Each row comes from the steps of one path. Every step used is in the known rows, and no mark comes twice. Write the path behind each row, first mark first.
In the rows, zero is written as 128.
Known rows:
puvot guza mufus: [174 100 161 118  80 209 169 138 143 131 187 156 215 149  71 116 153 146
 130  75  91  55 158 122 107 126 129  95 126 103 125 145 159 156 114 124
 205 134 138 111 147 102 102 150 174 108 159 102 181  73 127 117]
movus bage gogu: [149 177 126 150  91 120 129 140  91 140 126 117 122 115 135 161 156 102
 108 150 156 136 202 153 160 140 158  96 132 117 139 109 203 151 108 125
  86 101 173 150 131 151 137 138  79 200 130 126 113  96 114 103]
lafi puvot guza: [139 137  90 119 138 211 138 167 139 103 178 137 143 128 127 136 129 156
 147 127 126  90 116 148 146 127 143  91 128 118 147 137 119 114 143 157
 147 173 120 119 132 112 114 182 144 108 156  98 207 124 125 133]
puvot lafi rupitip guza mufus: [170  73 157 130 130 165 159 126 198  91 166 141 159 136 103 166 139 133
 195 117 116 136 133 110  59 108 139 124 154 153  82 136 122 147 113 147
 223 114 150 101 117 132 103  72 141 111 140 137 153  77 128 105]
duto movus bage mufus guza puvot lafi: [154  94 157 135 117  80 141 113 183 138  93 124  66 118  95 107 151 124
 150 102 103 143 120  87 109 126 124  97  98 148 140 160 118  74 140  81
  76 102 116 163 179  99 147 100 123 102  68 129 101  91 171 130]
lafi rupitip: [109  98  99 141 169 156 134 107 154 112 131 143 134  98 173 131 144 107
 119 156 151 180 170 133  89 129 137 117 159 131 161  99 119 188 102 180
 138 130 137 108 134 140 141 139 153 129 106 113 210  77 105 138]
zalug guza mufus: [152 142 117 119 140 196 187 130 145 171 168 110 170 133  44 147 128 146
 120  88 100  73 154 118 157 153 133 202 144 102 120 114 139 148 172  90
 175 146 142 109 140 127  93 129 149 122 181 113 144 129  93 125]
gogu bage mufus guza puvot lafi rupitip: [136  70 178 137 123  82 116 128 131 122  85 137 126 106 178 157 143 135
  94 152 100 155  55 100  24  35  99  74  99 159 121 149  88 109 113 141
 169 122  87 116 130 107 134 104 143 110 126 124  96 128 139 162]
mufus guza puvot lafi rupitip bage zalug: [107 106 136 137 114  83 116 125 167 123 128 157  94 157 114 152 109 150
 159 105 139 123  76 106  77 138 115  91 107 138 107 129  80  97  87 153
 179 126 140 111  78 133 129  83 136 129 133 119  94 156 122 120]
duto movus bage mufus guza rupitip: [123  73 133 155 116 101 145 104 168 161 103 126  77 112 121  84 138  79
 134 157 125 166 134 113 106 127 114  75 117 138 160 149 119  86 145  73
  50 107 120 167 224 119 162 119 128 102  78 114 122  80 148 122]
puvot lafi: [156 144 164 100 116 146 119 157 147  97 156 139 170 140 140 124 168 136
 138  99 108 111 147 132 132  93 139 173 154 116 140 130 135 154  90 146
 140 129 122 137 102 154 115 121 164 144 124 160 161 138 138 118]
gogu bage zalug guza rupitip lafi puvot: [ 80 163 105 118 171  84  94 126 118 134 108 115 104 154 193 107 127 141
  94 187 143 150  52 165 120  95 109 202 159 138 128 148 137  97 150  86
  90 139 122 134 127 156 102 119 100 176 144 135  79 183  87 147]
guza puvot: [158 135 103 115 162 115  84 127 123 136 136 142 124 126 134  96 120 127
  80  69 136 123 116 122 195 163 142  86 134  95 169 112 141 132  87 169
 112 130 106 147  80  95 122 153 158 107 128 138 161 154 120 137]
puvot lafi rupitip bage mufus: [151 107 182 118  93 141 131 127 158  92 115 136 118 106 148 170 130 126
 174  90 107 166 117 113 100  86 125 163 142 172 109 143 104 143 105 145
 168 129 132  90 133 168 117  91 104 107  84 156 137 109 151 143]
duto movus: [115 115  97 110 151 122 124 125 170 119 153 150 122 117 136  68 172 126
 116 115 124 144 201 122 132 129 145 189 150  96 190 155 128 130 122 140
  28 125  93 148 160 106 125 132 172 138  93 138 185  82 151 154]
lafi rupitip bage: [113 121 101 136 103 135 132 120 161 107 137 144 113 102 161 152 128 123
 144 139 139 199 169 129 145 141 147 142 144 150 136 118 109 178  90 188
 118 133 135  99 129 150 119 125 108 120  86 134 157 114 130 161]
guza puvot bage: [160 147  92 127 125  95  90 129  84 136 141 117 145 133 117 114 113 160
 102 102 110 114 108 119 198 179 142  90 118 118 122 132 140 147  78 163
 135 121 115 133  71  98 120 169 134 118 119 141 135 194 139 109]
puvot lafi rupitip bage movus: [123 125 150 114 104 108 135 139 196  83 108 130 112 123 147 151 128 147
 168 131 101 180 129 116 109 101 140 152 151 193  93 149 105 150 107 157
 146 117 141  73 117 168 117  84  87 138  87 160 125  97 157 133]
bage zalug guza rupitip lafi puvot: [ 76 167  94 117 204 142 108 102 114 156 118 121  93 164 132 106  85 109
 143 127 177 111  77 170 138 161 107 228 173 114 133 120 138  93 179  65
 108 150 159 123 136 180 111 115 116 157 166 119 114 162  62 108]
movus duto: [ 83 155 147  82 106 160 157 147  92 136 125 113 118  87 172  80 141 107
  82 133 177 125 205 144 163 173 151 153 143 105 162 110 154 223 121 154
  21 123 134 134 125 131 188 158 156 136  89 125 159 128 114 150]
zalug bage movus: [111 204 121 111 124 121 120 149 126 113 100  65 148 125 135 135 145 142
 132 135  97 148 156 138 147 143 147 214 133 155 163 130 164 150 195 110
  69 132 125 128 146 147 147 140  67 152 111 149 122 156 130 145]
gogu bage mufus: [146 134 160 116 123 129 110 133  83 135  95 141 160  89 189 134 171 112
  70 148 110 147 136 126  90  42 115 152 121 116 158 154 134 143 125 123
  88 131  72 129 155 126 127 142 142 115 125 131 125 121 131 182]
gogu bage zalug: [100 175 120 107 150 103  78 129  89 133 111 145 150 141 217 111 200 136
  68 169 147 147 154 156  81  84 120 196 142 111 166 155 153 151  93 125
  48 125  97 123 118 145 134 128 128 174 116 126 117 124 100 154]
mufus guza rupitip lafi puvot bage movus: [ 65  97  93 158 148  96 150 151 150 133 138 142 125 140 107 104  41 112
 160 229 136 113  45 140  98 133 111  61 123 149  83 123  81 118 159 126
 161 130 139 119 125 131 135 135 168 142 186 129  95 180 132  90]
gogu bage mufus guza rupitip: [109  82 160 138 109 106 119 132 104 153 100 140 156 112 189 118 137  95
  76 188 115 151  80 127  56  39  92  73 110 125 143 141 101 114 120 122
 119 132  84 136 168 124 137 128 159 111 147 114 104 143 124 151]
movus bage zalug guza: [105 218 111 129 126 137 144 110 116 178  96 100 104 158 118 141 177 127
 128 140 150 134 175 152 168 176 133 214 135 134 129 106 174 134 150  39
  72 121 175 151 158 191 139 124  81 167 113  96 103 129  79 101]
guza puvot bage zalug: [144 169  90 125 156  93  69 106  58 147 122 125 125 146 129 114 121 153
 109  94 136 106 105 132 155 189 129 128 127 113 127 135 153 136  84 133
 117 121 123 120  78 115 132 151 111 134 114 127 126 172 115 100]
gogu bage rupitip: [104 132 133 128 139  88  97 135 113 106 123 114 157 140 209 106 187 139
  40 201 123 171 168 141 103  67 122 111 126 123 134 104 122 142 102 158
 107 124 101 142 104 101 164 126 114 157 111 151 110 108 148 140]
guza puvot lafi: [176 128 145 100 145  99  78 140 145 109 139 130 123 143 130 105 128 145
 109  51 114 115  85 112 177 138 136  95 136 122 150 128 138 116  74 162
 150 123 114 143  61 108 113 128 144 118 118 164 144 163 137 122]
mufus guza puvot bage: [106 117 100 146 104  94 135 143 109 146 154 136 153 146  89 134 111 160
 123 146 119  87 100 110 125 158 125  67  89 109 109 116  91 130  93 164
 169 126 120 139  79 101 129 151 178 125 164 105 113 198 132 111]
zalug guza: [101 170 110 105 120 167 165 136 135 150 145 103 166 148  94 133 148 150
 120 116 116 105 169 132 182 131 138 232 140 101 132 102 125 137 165 114
 139 156 140 141 131 167  87 139 145 143 174 109 145 160  99 145]
puvot bage mufus guza: [129 126 143 150  93 157 160 127  44 156 123 131 189 108  88 171 120 129
 164 154 104  76 145 113  84 112 108 147  91 112  86 137 103 155 140 113
 163 132 115 109 156 144 138 155 160 106 155 107 123 155 141 117]

Write each row's path:
[124 162  95 121 100  99 132 127  83 154 130  75 148 151  74 162 107 183
 115  94 106  91 113 119 201 167 139 165 119 117  87 122 148 103 145 127
 174 137 160 122  83 142  76 136  81 173 178 123  92 193 120 110]	zalug guza puvot bage gogu
[117  76 138 141 137  97 135 136 180 116 141 148 122 142 113 137 115 143
 139 123 124 120  75 100  75 124 117  42 106 135 121 107  78 114  92 174
 204 125 132 131  81 109 130 105 175 122 149 114 135 149 123 116]	mufus guza puvot lafi rupitip
[181 131 122 129 132 115  92 109  57 154 104 119 138 106 107 129 100 135
 113  75 108 104  92 109 171 158 125  98 107 119 121 138 134 131 110 135
 144 123 104 120 106 101 128 163 126  85 120 136 130 169 140 124]	guza puvot bage mufus
[103 154 120 108 182 120 102  87 134 145  93 111  91 167 126 137 138 149
 135  73 150 125  94 128  99 154 111 213 153 136 131 122 134  98 144  89
 149 135 161 105 108 168 112  85  89 157 131 107 127 125  76 110]	bage zalug guza puvot lafi rupitip
[128 160 129 152 130 122 137 119 124 133 112  92 113 134 140 121 168 104
  93 178 143 162 202 143 169 153 139  82 117 138 123  66 150 150 122  99
 105 107 163 167 131 129 193 131  86 139  81 131 111  91 133  90]	movus bage rupitip
[148  62 180 141 151 137 140 106 130 142  90 151 112  97 106 162  96  99
 147  88 129 112  74  90  48  93  93  66  98 130 124 122  78 103 143 127
 206 128 113 108 144 113 140 101 165  72 149 108 134 106 129 136]	bage mufus guza puvot lafi rupitip
[151 103 113 124 102 196 118 152 128 121 149 131 110 127 134 126  74 119
 158 112 116 116  54 150 168 116 120  44 127 146 131 154 107  74 145 127
 156 169 122 110 168 127 110 174 104  69 139 104 170 144 132 135]	lafi puvot guza rupitip bage mufus
[166 110 134 114 119  81  84 127 171  98 127 132  86 129 145 132 113 153
 132  64 110 165  70 106 172 145 141  85 138 164 122 130 115 120  67 184
 167 120 129 119  70 116 109 108 102 111  82 160 130 153 146 136]	guza puvot lafi rupitip bage
[158 113 129 109 133  65  87 129 188 100  96 125  77 129 134 127 100 160
 130  81 104 171  69  99 161 145 138  76 136 184 110 144 108 114  96 168
 149 112 130  89  79 120 120  94  78 115  86 166 113 124 156 131]	guza puvot lafi rupitip bage movus
[146  91 156 136 152 148 138 112  93 165  98 161 133  97  94 143  97  88
 125  80 136  84 105 100  91 108  99  80  89  92 144 116  94 105 150 120
 160 135  97 125 141 105 138 128 184  68 172 102 131 125 121 148]	bage mufus guza puvot
[128 174  98 128 172 138 140 156 101  90 161 148 130 101 111 134  75 148
 174 161 140  96 104 151 180 153 148 218 140 122  92 136 136 165 154 144
 129 139 122 133  94 120 100 165 170 146 155 165 115 196 141 135]	rupitip lafi puvot bage
[154  87 185 129 137 140 133 121 110 149 100 153 132 111  93 148 101 104
 141  66 121  80  85  92  76  92  96  89  92 108 131 130  87  95 139 117
 183 132 103 124 131 113 135 112 176  74 165 116 121 130 132 135]	bage mufus guza puvot lafi
[115  89 154 145 144 102 120 141 110 129 108 149 121  97 177 128  94 100
 105 198 128 141  36 133  72  47  96  85 114 135 126 147  95 101 153 118
 131 137  82 134 150 111 126 131 164 111 159 130  85 167 131 163]	gogu bage mufus guza rupitip lafi puvot
[129 188 139 132  83 133  96 145  60  98 151  71 161 125 148 179 150 130
 130  99 134 121 177 153 139 137 156 205 135 105 174 121 209 138 147 143
 101 129 151 149 121 146 113 138  64 208 137 150 115 159 114 136]	zalug bage gogu
[134  90 186 131  81 135 153 132 169  96 120 146 122 114 128 181 123 135
 188 111 107 150 109 101  66  79 116 141 122 172  98 140  79 132 110 147
 191 127 139  91 134 165 117  83 123 111 106 138 119 116 151 141]	puvot lafi rupitip bage mufus guza
[127 129 107 140 108  86 124 122 147 128 128 127  89 116 130 113 173 115
 118 134 140 156 212 129 139 142 155 134 139 117 164 152 178 112 125 116
  20  97 140 156 167 117 133 119  95 193  88 137 126  55 154 123]	duto movus bage gogu
[131 114  88 124  92 185 121 165 148 113 180 131 117 147 142 114  86 141
 150 134 118 125  62 161 185 134 136  36 138 145 135 147 112  88 118 153
 146 171 129 122 139 130 103 181 107  92 138 109 178 162 128 126]	lafi puvot guza rupitip bage
[109 125 142 130 181 141 143 122 130  71 141 132 129 143 116 110 100 128
 137 144 155 105 139 149 140 125 124 137 117 122  91  80 119 116 175 135
 185 135 144 136  94  90 145 122 135 143 148 160 111  94 158 116]	bage rupitip lafi puvot guza
[149 120 131 132 128 116 139 109 155 148  98 127  80  96 121  97 171 102
 133 116 118 162 186 110 133 133 136 157 124 131 166 155 146 114 152  79
  23 107 110 159 214 116 150 126 120 110  59 125 136  60 157 146]	duto movus bage mufus
[ 98 162  98 123 135  97 139 102 168 155 104 109  73 148 115  93 188 138
 134 131 133 153 193 127 143 166 137 228 141 132 156 152 155  99 159  52
  13 115 142 159 191 148 137 108  90 163  70 112 115  79 124 121]	duto movus bage zalug guza
[180 115  99 127 155 237 148 162 142 119 194 143 146 122  86 144 109 154
 148 105 113  62 101 140 122 142 141  66 133 119 135 149 128 124 148 138
 182 164 125  95 136  84 121 178 142  89 163  97 210  99 117 119]	lafi puvot guza mufus
[145 103 189 123 108  81 112 143 115 129  92 141 144 116 159 145 149 135
  87 136  93 124  65 103  57  39 101  90  93 136 128 157  99 103 111 129
 148 126  79 132 120 107 128 111 148 109 141 130  84 151 147 164]	gogu bage mufus guza puvot lafi
[118 130 102 144 176  86 143 115 183  98 121 111  42 117 121  86 141 127
 132 170 141 167 171 127 159 161 144 142 130 149 131 121 131 100 169  97
  46 107 131 172 154  79 167 114 100 143  61 158 106  73 176 119]	duto movus bage rupitip lafi puvot
[110 111 109 138 139 107 128 143 145 146 151 155 140 139  98 120 116 132
 106 124 141  93 116 113 126 148 125  56 100  90 146 100  92 119  98 169
 151 131 114 148  81  98 133 136 198 117 173 102 135 168 114 127]	mufus guza puvot
[186 106 117 134 117 197 178 134 154 142 194 161 195 141  50 151 128 120
 175 113 134  79 189 124 123 155 149 135 134  85  91 134 146 145 141 126
 171 114 124 124 120  98  80 103 173  86 202 117 132  95 112 115]	rupitip guza mufus
[123 180 102 131 131 161 142 110  56 171 140 101 173 159  76 160 136 169
 150 130 113  67 155 135 106 175 120 247 138 117  84 148 153 157 149  68
 150 131 155  90 134 160 117 138 107 154 141 109 117 151  96  81]	puvot bage zalug guza mufus
[ 83 148 100 128 117 139 134  97 149 133 109 130  92 134 150 165 130 139
 160 128 153 185 157 135 123 154 130 218 151 153 117 121 112 147 127 136
 119 139 159  83 137 185 110  98  76 142  99 111 119 109  99 149]	lafi rupitip bage zalug guza
[ 98 133 158 127 146  64 115 130 116  87 118 127 158 132 190  99 158 133
  64 196 130 163 153 144 113  69 122 159 123 127 113 103 134 151 117 148
 117 112 105 155  88 101 142 109 137 174 117 180  66 125 157 153]	gogu bage rupitip lafi
[130 106 119 133 154 116 119 100 135 110 141 114 137 167 105 116 124 121
 124 128 156 131 173 123 157 158 131  70 110 102  87  71 112  88 141 152
 175 115 133 151  70  83 132  87 114 100 163 138  96  91 147  98]	bage rupitip guza puvot
[ 67 168 126  78 145 125 161 149 128 143  67 112 103  90 150  76 118 113
  80 162 154 133 194 130 138 164 144 141 147 148 133 128 138 198 176 128
   8 111 127  81 139 132 199 131 106 141 103 130 133  72 132 139]	bage movus duto
[106  84 168 114  70 137 140 129 145 109 158 155 192 176 132  56 108 108
 138 120 118 115  88 154 164 102 117  91 141 128 119 124 158 130 101 132
 185 132 149 163 147 148  83 143 180 144 148 132 132 145 132 118]	puvot guza rupitip lafi
[112 115 108 144  91 128 122 121 128 104 136 143 109  98 163 182 112 116
 142 132 157 184 182 135 122 128 150 122 147 135 128 121 135 156  92 197
 129 122 157  81 120 151 108 109  77 171 119 138 133  82 124 153]	lafi rupitip bage gogu
[119 190  97 127 192 136 122 139  88  99 144 154 117 115 118 133  77 144
 178 152 163  87 102 158 155 162 138 249 145 117  95 141 145 156 156 115
 113 137 128 119  94 135 111 154 153 160 155 159 109 180 123 124]	rupitip lafi puvot bage zalug
[126 102 166 138 133 181 165 120  94 163 110 164 162  91  96 155 118  82
 138 114 140  85 152 113  66  86  95 130  97  84 144 118  93 132 162 111
 150 143 102 121 171 133 142 127 198  84 178  95 141 108 120 150]	bage mufus guza
[116  79 145 119  64 160 129 132 139 128 164 135 199 175 145  66 134 111
 116 123 110 122 108 150 151 104 118  35 141 122 146 123 150 116  86 142
 170 140 144 151 159 147 105 160 154 126 138 102 175 124 120 106]	puvot guza rupitip
[160 136 150 155 139 144 170 127 143 112 132 109 100 139  79 127 118 122
 138 161 130 116 136 138 156 161 134  76 111 161  71  89 162 133 160  78
 177 106 177 151 130  89 167 130  93 127 108 139  81  87 147  82]	movus bage rupitip lafi puvot guza mufus
[153 176 169 123 109 175 117 123  63 124 109  78 154  97 135 163 147 107
 147  77 107 129 146 129 140 119 127 232 118 123 183 129 167 142 183  91
 104 144 113 151 171 145 132 152  96 106 107 142 130 167 118 165]	zalug bage mufus
[119 114 113 135  59  99  80 136  99 138 155 134 129 143 165 110  78  75
 105 122 149 163 118 163 193 129 133  56 158 110 147 129 149 113  70 160
  99 120 148 124 128 158 102 132  92 161 136 159 111 158 117 119]	guza rupitip bage gogu
[107 168  42 139 183 166 100 136  79 149 147  90  95 144 137 146  85 151
 151 178 137 110  63 167 137 177 122 147 153 137 109 144 117 103 159  96
 123 166 146 100 133 154 134 173  83 130 144 103 156 187  89  83]	lafi puvot bage zalug guza rupitip
[130 146 125 152 102 124 162 113 141 129 124  97 125 154 109 139 168 115
 136 186 147 163 211 143 166 160 145  88 108 141  77  71 150 126 142  99
 126 102 169 181 124 130 160 106  83 125 114 124  78  88 140  84]	movus bage rupitip guza
[143  94 131 141 129  85 141 107 170 153  94 133  63 107  96 103 145 112
 130 113 118 147 140  94 124 144 128  96  98 133 155 150 120  84 147  86
  55 106 109 164 189  93 151 116 128  99  76 114 113  82 159 144]	duto movus bage mufus guza puvot
